Every row comes from one small tree of marks. Brackets hold a mark, then the marks that hang from it, in the order of their numbers. Every link used is in the known rows. Which tree was each row made from?
In the rows, 128 means zero.
Known rows:
(J_817 J_305): [132 138 134 140 131 128 133 124 136  94 147 136 118 126 132 121 156 103
 112 153  99 130 127 123 104 125 123 130 106 193 152 119 123 114 117 125
 108 123 138]
(J_432 (J_911 J_812)): [133 169 118 143 126 150 145 113 136 104 119 131 102  96 150 141 160 120
 126 107 128 128 126 121 111 129 130 113 106 163 119 118 135 106 110 166
 104 129 168]
(J_984 (J_103 J_305)): [126 127 148 113 137 112 146 122 119 101 167 123 127 147 143 126 149  82
 118 159 100 144 155 137 146 101 126 115 118 160 155 123 118 139  98 120
  96 115 124]
(J_305 J_817): [124 152 106 136 133 117 143 148 114 100 126 115 115 112  91 119 157  88
 128 102 139 137 123 146 108 126 118 126 100 194 144 107 101 124 121 116
 107 113 110]
(J_911 J_812): [127 146 134 129 136 164 159 113 127 100 126 132 129 121 144 128 168 114
 117 133 113 124 126 127 103 130 121 121 103 157 134 114 113 105 105 144
 120 121 138]
(J_837 J_432 (J_812 J_103 J_911)): [165 153 140 128  95 106 111 128 138 120 145 128 121 125 112 105 143 154
 120 103 164 128 157  80 129  82  62 106 119 127 132  96 130 137  97 112
 104  96  82]
(J_837 (J_432 J_685 J_911)): [126 130 115 149 121 102 129 132 123 107 142 107  78 121 102 152 152  99
 157 112 149 150 121 110 125 120 117  86 135 153 128 128 126  94 145 163
  78 110 154]
(J_137 (J_103 J_305)): [114 139 127 122 149 125 144 125 137 124 102 102 111 105 149 114 157 109
 116 129 108 110 136 143 143  68 120 145 116 167 139 145 113 124  96 122
  89 109 163]
(J_103 J_137 J_305 J_663 J_984): [168 144 131 167 129 127 196 137 111 115 120  49  91 132 174 155 122  95
 119 153 110  97 168 117 180  57 112 129 147 133 147 115 134 143  41 117
  70 104 175]
(J_842 (J_103 (J_812 J_911) J_984)): [173 215 135 121 120 109 172 100 123 132 187 125  92 109 116  97 178 133
 128 116 125 108 147 108 170  92 120 149 134 160 114  63 167 191  90 101
 105 100 120]
(J_137 J_103): [112 150 142 100 143 122 135 124 130 132 110 118 119 105 113 113 166 127
 127 109 118 108 129 134 121  88 122 143 110 174 142 138 114 123 117 131
 112  96 133]
(J_984 (J_103 (J_305 J_817) J_432)): [135 128 121 130 144  88 174 146  90  86 168 107  93 150 116 115 133  47
 137 135 111 165 143 152 138  79 116 107 106 173 153 108 106 137  93 112
  95 115  90]
(J_137 (J_103 J_984)): [141 132 128 117 142 126 139 112 137 130 133  91 119 106 126 117 164 112
 126 122  98  96 138 127 137  81 117 155 125 168 133 132 114 152  92 124
 102  90 173]
(J_837 (J_812 (J_103 J_137 J_663 J_984))): [165 173 151 129 109 125 169 136 114 137 118  68 119 120 143 133 129 157
 132 115 143  97 182  75 148  56  75 113 131 112 149 103 149 148  61 115
 117  57 120]
(J_842 (J_103 J_663 J_812)): [130 207 147  95 123 130 194 113 106 139 152 123  99 123 106  84 171 145
 156 104 138 122 143 122 137 115 135 119 118 153 119  40 177 126 118 123
 127 107  96]
(J_911 (J_812 (J_103 J_305 J_984))): [141 127 104 156 136 175 160  97 150  92 125  95 131 130 196 113 158 110
 123 170  90 119 175 101 149  74  88 134 116 121 124 118 124 158  47 105
  96 111 200]
(J_812 J_103 J_911): [135 192 124 137 119 111 119 119 130 122 135 130 113 118 122 114 158 148
 118 127 151 118 170  91 141  71  86 141 115 140 136 123 135 178  85 102
 110 107  98]
(J_842 (J_103 J_137 J_812)): [114 222 176  86 121 110 199 124  93 125 123 140  92 122 112 113 164 152
 149 125 138 112 138 125 151  90 131 108 126 169 156  90 160 116 122 110
 130  71  74]
(J_562 J_103): [111 143 149 103 128 141 148 122 113  86 158 134 122 140 107 101 165 104
 119 131 111 131 152 137 135 109 114 135 117 131 151 122  97 140 105 135
 136 100 100]
(J_57 (J_685 (J_432 (J_911 J_812)))): [135 171 112 142 156 100 166 124 128  79 152 144 136  84 134 129 127 152
 101  98 120 143 147 128  86 137 124 135  82 146 125 167 115  99  80 196
  89 114 184]
(J_432 (J_837 (J_812 (J_103 J_984))) J_911): [152 167 116 147  93 112 118 126 156 128 130 123  92  68 141 147 144 157
 145  92 142 138 138 100 144  90 100 106 137 130 121  97 162 154  79 142
  96  96 149]
(J_562 (J_103 J_137 J_432)): [117 159 173 110 126 116 200 138  70  82 138 119  77 154 114 126 138 105
 130 141 117 125 156 136 154  52 104 115 131 113 172 140 101 122  83 138
 139  74  56]
(J_103 J_305 J_432 J_984): [155 109  98 177 137 131 193 123 113  95 148  85  77 128 166 133 144  79
 123 174  92 125 141 138 158  62 103 133 148 130 114 105 115 142  61 118
  86 124 170]
(J_774 J_432 J_812): [ 95 169 119 110 119 105 164  99 109 103 165 155  87 118  87 106 141 129
 146 136 109 120 129 139 147 151  95 126 140 134 147  97 103 120 150 115
 161 102  74]
(J_499 (J_984 (J_103 (J_305 J_817) J_812))): [149 132 146 116 140  78 184 139 105 104 192 131 107 121 102  71 155  76
 113 112 112 151 147 133 129  77 130 122  93 223 130  69 143 146 130  80
  89  86  94]
(J_57 J_685): [116 145 114 139 129  96 164 137 112  99 146 123 142 117  94 131 155 143
 108 121 128 119 134 149 101 134 127 139 110 156 126 142  99 126  98 149
 109 111 127]
(J_562 (J_103 J_305 (J_432 J_911) J_663)): [142 156 112 152 125 122 189 129 100  92 152  87  49 128 149 112 128  86
 137 115 121 141 168 133 171  52 114 120 134  93 118  98 139 137  60 160
  93 131 143]
(J_103 (J_305 J_817) J_432 J_812 J_984): [163 138  92 170 139  96 214 129  91  94 136 100  61 117 132 112 141  70
 129 130 106 132 130 147 163  62  95 120 130 174 118  54 124 145  91  85
  87 117 115]
(J_499 (J_984 J_103)): [139 114 166 100 130 110 152 130 120 115 214 130 131 130 103  89 166 102
 118 136 108 142 152 117 101  99 141 132 105 185 129 114 137 141 121 120
 112  80 118]
(J_57 (J_103 J_812 J_984)): [149 159 158 103 129 114 171 108 119 114 177 127 132 129 120  86 163 120
 104 127  93 122 161 114 163  91 111 124 120 170 128  72 133 155 121  92
 131 105 103]
(J_812 (J_103 (J_305 J_817)) J_911): [142 189  89 163 130 100 128 142 132 104 123 101 103 112 128 107 143 100
 114 115 154 133 170 112 157  57  83 143 100 164 141 123 121 185  66  80
  78 116 119]
(J_774 J_812): [106 161 141 126 120 101 152 100 109 116 143 153 100 117 110 112 158 124
 120 127 125 124 123 147 132 140 107 129 140 138 147  98 115 120 137 113
 136 111  82]
(J_103 J_663 J_812): [139 175 145 123 125 116 186 114  98 135 125 127  97 121 114 114 154 139
 128 106 133 115 140 123 134 105 114 113 122 161 125  44 155 119 127 120
 119 120  77]
(J_812 (J_103 (J_432 J_685 J_837)) J_911): [125 195 132 159 131  83 157 132 109 126 143 124  55 118 109 150 155 134
 156 123 153 158 133  94 152  40  97 114 131 106 142 131 147 162  78 131
 104  99  57]
(J_499 (J_984 (J_103 J_137 (J_432 J_911)))): [151 151 171 123 117  69 189 148  84 114 187 114  60 117 116 126 131 110
 138 122 130 139 156 108 130  40 141 104 123 173 136 134 164 126 100 142
  97  63 106]
(J_984 (J_103 J_137)): [123 161 190  88 125  91 156 135  91 109 150 128 122 153 116 150 138 109
 128 143 120 126 157 125 142  93 127 102 120 169 189 143 121 128 107 124
 116  75  70]
(J_562 (J_103 J_137 J_305 (J_432 J_685))): [108 154 162 136 153 109 215 146  72  80 136  85  58 158 135 143 142  75
 135 160 113 139 152 127 178  25 103 109 138  93 176 170  96 121  80 143
 115  63  91]
(J_685 (J_432 (J_911 J_812)) J_663): [140 181 155 138 156 132 136  94 143 101 171 145 103  88 165 126 115 137
 106 106 101 180 158 110 111 132 126 133  68 148 125 160 104  71  82 196
 108 118 198]

Write each row's tree:
[184 175 106 168 118 110 172 115 109 131 166  72  76 133 135 114 137 129
 138 131 136 114 189  79 165  30  76 144 137  98 111  85 158 201  32 107
  99 112 119]  (J_812 (J_103 J_432 J_663 J_984) J_911)
[182 203 138 154 112 104 160 126 112 137 135  63  97 132 143 139 127 144
 126 126 147  89 201  69 183  30  83 140 136 119 152 118 158 199  28 100
  90  83 119]  (J_812 (J_103 J_137 J_663 J_984) J_911)
[124 171 125 164 137 121 179 127 115 108 126 126  44  94 136 175 158 106
 164 103 131 167  90 124 123  98 139  86 123 128 126 125 146  91 103 195
  95 124 128]  (J_103 (J_432 J_685 J_837 (J_911 J_812)))
[159 115  76 183 141 117 188 144 106  85 142  71  75 121 137 124 138  50
 131 142 106 135 135 150 149  71 102 132 128 159 123  99 102 146  65 105
  77 122 159]  (J_103 (J_305 J_817) J_432 J_984)
[158 218 206  92 118  48 171 117  78 127 159 154  96 140 107 142 138 133
 109 117 136 113 160 104 174  65 111 108 122 182 185 102 152 162 109 103
 110  79  10]  (J_984 (J_103 J_137 (J_812 J_911)))
[143 109 161 112 132 102 182 134  95 109 218 128 101 139 102  87 158  96
 130 143 106 150 147 120 103  71 135 123 113 166 120 104 138 134 110 125
 118  83  95]  (J_499 (J_984 (J_103 J_432)))
[130 173 131 139 136  93 133 135 137 102 135 165  81  71 133 151 122 135
 129 105 128 169 124 138 127 113 131 116 118 156 145 132 144 105  96 170
  76 126 141]  (J_685 (J_432 J_837 J_911))
[160 242 147 111 119 108 184 112 111 149 168 122  86 115 104  88 168 149
 139  88 154 114 150 105 157  95 127 136 120 150 117  44 188 163  96 117
 109 116  83]  (J_842 (J_103 J_663 (J_812 J_911)))
[162 165 112 157 117  92 190 106  95 117 141 129  44  96 133 135 148 123
 139 117 119 121 131 122 155  74 108 110 148 157 101  59 162 142 112 128
 103 115 125]  (J_103 (J_432 J_911) J_812 J_984)
[144 130 189 108 127  85 204 148  76 109 193 116  88 146 111 113 140 105
 130 147 114 136 156 113 122  43 133 114 121 167 149 130 140 124  95 122
 115  55  76]  (J_499 (J_984 (J_103 J_137 J_432)))
[117 162 170 107 116 100 203 116  82  93 153 177  58 131  99 111 154 123
 141 117 108 153 121 153 157  74 114 104 136 124 149  59 133 128 107 132
 139 112   9]  (J_562 (J_103 (J_432 J_837) J_812))
[155 212 139 158 122 103 165 139 113 130 105  73  88 132 164 137 119 139
 115 132 155 103 198  84 188  17  86 131 126 118 157 131 156 172  29  97
  76 101 111]  (J_812 (J_103 J_137 J_305 J_663) J_911)
[147 135  81 162 141 161 155 119 143  82 123  81 130 123 169 103 152  81
 130 139 106 132 168 112 141  82  85 134  97 152 133 112 110 161  52  92
  87 109 190]  (J_911 (J_812 (J_103 (J_305 J_817) J_984)))
[130 153 186  99 128  83 186 138  67 104 154 125  91 162 116 148 130 103
 140 150 117 136 152 127 142  64 120  92 127 149 179 132 122 121  97 130
 124  77  47]  (J_984 (J_103 J_137 J_432))
[147 143 124 124 140 100 158 145 108 104 166  81 121 148 115 112 130  54
 134 110 122 153 161 138 141 104 127 113  98 176 155  92 123 145  86 114
  79 123 117]  (J_984 (J_103 (J_305 J_817) J_663))
[143 210 116 159 126  83 147 157 112 104  96  90  91 119 135 131 125 109
 114 119 162 117 178 105 175  30  82 132 106 165 171 149 122 175  51  76
  74  89  99]  (J_812 (J_103 J_137 (J_305 J_817)) J_911)
[140 158 149 116 133 124 188 139 100 117 171  90 109 148 114  88 141 108
 126 116 117 142 164 118 137  73 117 112 111 127 123  89 133 124  90 132
 131 125  91]  (J_57 (J_103 J_432 J_663))
[172 139 125 178 132 118 227 139  87 111 126  45  60 142 174 152 114  89
 132 161 107 107 164 122 181  30 105 120 155 114 139 107 137 134  30 122
  76 106 152]  (J_103 J_137 J_305 J_432 J_663 J_984)
[113 189 115 130 120 101 146 147 135 117 146 129  56  63  89 173 139 138
 168  80 142 157  92 110 138 131 120  88 128 141 135 123 133  99 149 189
 121  88 115]  (J_774 (J_432 J_685 (J_837 J_812) J_911))
[167 123 101 171 134 144 177 122 130 115 147  59 104 126 166 130 141  85
 120 149 102 112 159 125 162  87 114 139 141 133 116  90 132 151  54 121
  72 131 196]  (J_103 J_305 J_663 J_984)
[119 188 155 160 137 125 136 105 145 122 156 125  68  87 141 173 145 123
 145  88 117 189 111 115 131 137 156 107  91 142 129 158 119  76  97 210
 102 124 169]  (J_432 (J_685 J_663) J_837 (J_911 J_812))
[117 201 183  92 127  57 204 142  85 105 145 133 147 134  87 109 137 169
  92 105 123 111 162 130 148  84 122 113 102 171 159 134 122 122 111 116
 131  80  50]  (J_57 (J_103 J_137 J_812) J_685)
[182 206 161 145 117  76 184 116  94 127 135 118  77 112 130 151 143 137
 101 123 129  84 150 101 186  54  99 133 144 170 154  94 146 172  83  96
  93  86  81]  (J_103 J_137 (J_812 J_911) J_984)
[120 186 147 154 148 135 138  98 137 121 160 107  84 100 142 153 152 118
 132 100 118 170 132 100 120 134 141 118  82 144 119 164 108  80 112 201
 115 108 192]  (J_432 (J_685 J_663) (J_911 J_812))
[152 181 121 176 123  97 208 150  87 118  97  69  33 113 167 162 107 107
 139 123 143 121 154 124 171  34 118  99 143 126 133 116 160 106  57 151
  70 120 140]  (J_103 J_137 J_305 (J_432 J_911) J_663)
[145 179 145 129 130  91 133 144 144 111 137 165  89  51 133 150 120 151
 118  77 140 167 111 128 112 118 117 105 113 149 141 119 145  90 107 182
  88 108 127]  (J_685 (J_432 (J_837 J_812) J_911))
[161 116 159 117 131 105 198 136  91 125 221 100  96 145 104  84 147  97
 137 125 114 147 160 109 106  66 137 123 113 151 112  80 159 136  93 134
 112  92 100]  (J_499 (J_984 (J_103 J_432 J_663)))
[110 213 130 137 123  66 158 109 115 117 184 151  45 100  71 148 143 125
 154 109 130 145 105 121 179 129 106 127 149 118 161 119 122 149 133 134
 131 103  44]  (J_774 (J_432 J_685 J_837) (J_812 J_911))
[156 195 178  96 122  65 150 102  98 127 185 164 107 134  99 118 157 124
 109 112 128 129 152 110 155  92 113 119 114 181 154  76 149 173 126 105
 113 107  33]  (J_984 (J_103 (J_812 J_911)))
[164  87 112 148 104 137 137 121 148  99 143  88 128 135 160 108 137 119
 129 151 116 127 167  96 150  75  60 104 140 114 122  94 120 131  73 100
  83  95 168]  (J_837 J_432 (J_812 (J_103 J_305 J_984)))
[ 94 171 159 149 136 101 155 114 112 128 162 122  61 128 116 143 139 140
 167 131 119 197 144 104 140  70 113 109 107 102 136 149 114 104  82 157
 133  93  91]  (J_812 (J_103 (J_432 (J_685 J_663) J_837)))
[123 195 179 104 129  47 236 146  62  99 150 131 115 142  88 109 130 162
 103 113 121 121 158 133 149  55 113 105 109 150 148 124 122 114 101 122
 138  81  26]  (J_57 (J_103 J_137 J_432 J_812) J_685)
[151 137 131 162 131 122 181 135 116 100 117  77  96 127 173 158 134  93
 111 171 102 102 155 129 177  63 110 130 147 149 155 142 116 141  59 109
  75  95 170]  (J_103 J_137 J_305 J_984)
[109 156 152 116 155 111 180 142 101 107 174 102 104 146 101 109 162  95
 131 132 115 160 140 111 133  74 115 107 111 131 136 141 109 117 128 137
 139  91  90]  (J_57 (J_103 (J_432 J_685)))
[141 160 146 148 132 108 196 153 100 138 141  96  62 104 105 160 145 121
 156  86 148 160  95 118 117  92 117  89 131 104 130  85 145  91 106 179
 112 100  71]  (J_103 (J_432 J_685 (J_837 J_812)) J_663)
[122 170 128 130 123  86 150 133 121 136 106 131  44  74 117 145 142 131
 159  81 129 138 102 147 140  63 140 116 131 157 128 125 152 114  94 167
  87 122 119]  (J_137 (J_103 (J_432 J_837 J_911)))
[148 133 121 153 112 131 144 128 157 115 126 109 109  96 171 135 144 134
 127 136 114 137 146 115 158  71  89 118 137 117 132 100 139 152  54 111
  89 102 148]  (J_432 (J_837 (J_812 (J_103 J_305 J_984))))
[120 172 204 101 150  65 183  93  72 130 215 141  71 155  96 126 144 113
 146 128  99 186 147 109 145  88 124 100  98 146 145 111 115 103 140 151
 151  77  46]  (J_984 (J_103 (J_432 (J_685 J_663)) J_812))
[138 172 138 138 144 127 147 119 145  92 130 169  93  74 157 148 129 131
 126 101 117 171 121 131 112 125 133 111 101 151 142 130 143  90  84 187
  80 132 158]  (J_685 (J_432 J_837 (J_911 J_812)))
[158 128 138 141 116 129 197 124 100  96 186  94  70 144 118 122 138  89
 151 123  95 145 150 139 167  71 119 127 150  88 136  75 131 160  37 150
 110 121 100]  (J_562 (J_103 (J_432 J_837) J_663 J_984))
[142 102 152 123 137 113 163 133 128 105 204 115 123 132 138  92 159  85
 108 155  97 145 158 123 125  78 138 134 111 178 125 120 135 143 100 112
  88  93 150]  (J_499 (J_984 (J_103 J_305)))
[159 199 110 161 133  78 168 135 110 108 126 125  79 100 117 115 146  94
  99  95 144 124 132 134 163  77 101 133 107 200 136  75 130 160 104  85
  75 129  82]  (J_103 (J_305 J_817) (J_812 J_911))
[151 159 140 132 114  96 117 133 131 124 154 110 111 127  99 124 155 142
 134 103 171 141 147  62 128  78  64  98 120 116 138 122 125 134 117 127
 104  74  86]  (J_837 (J_432 J_685) (J_812 J_103 J_911))
[140 165 188 122 141 103 136 126 143 118 179 162 108  79 131 135 108 155
 103  96 107 192 128 128 111 130 117 124  86 138 146 139  97  65  87 183
 118 100 116]  (J_685 (J_432 (J_837 J_812)) J_663)
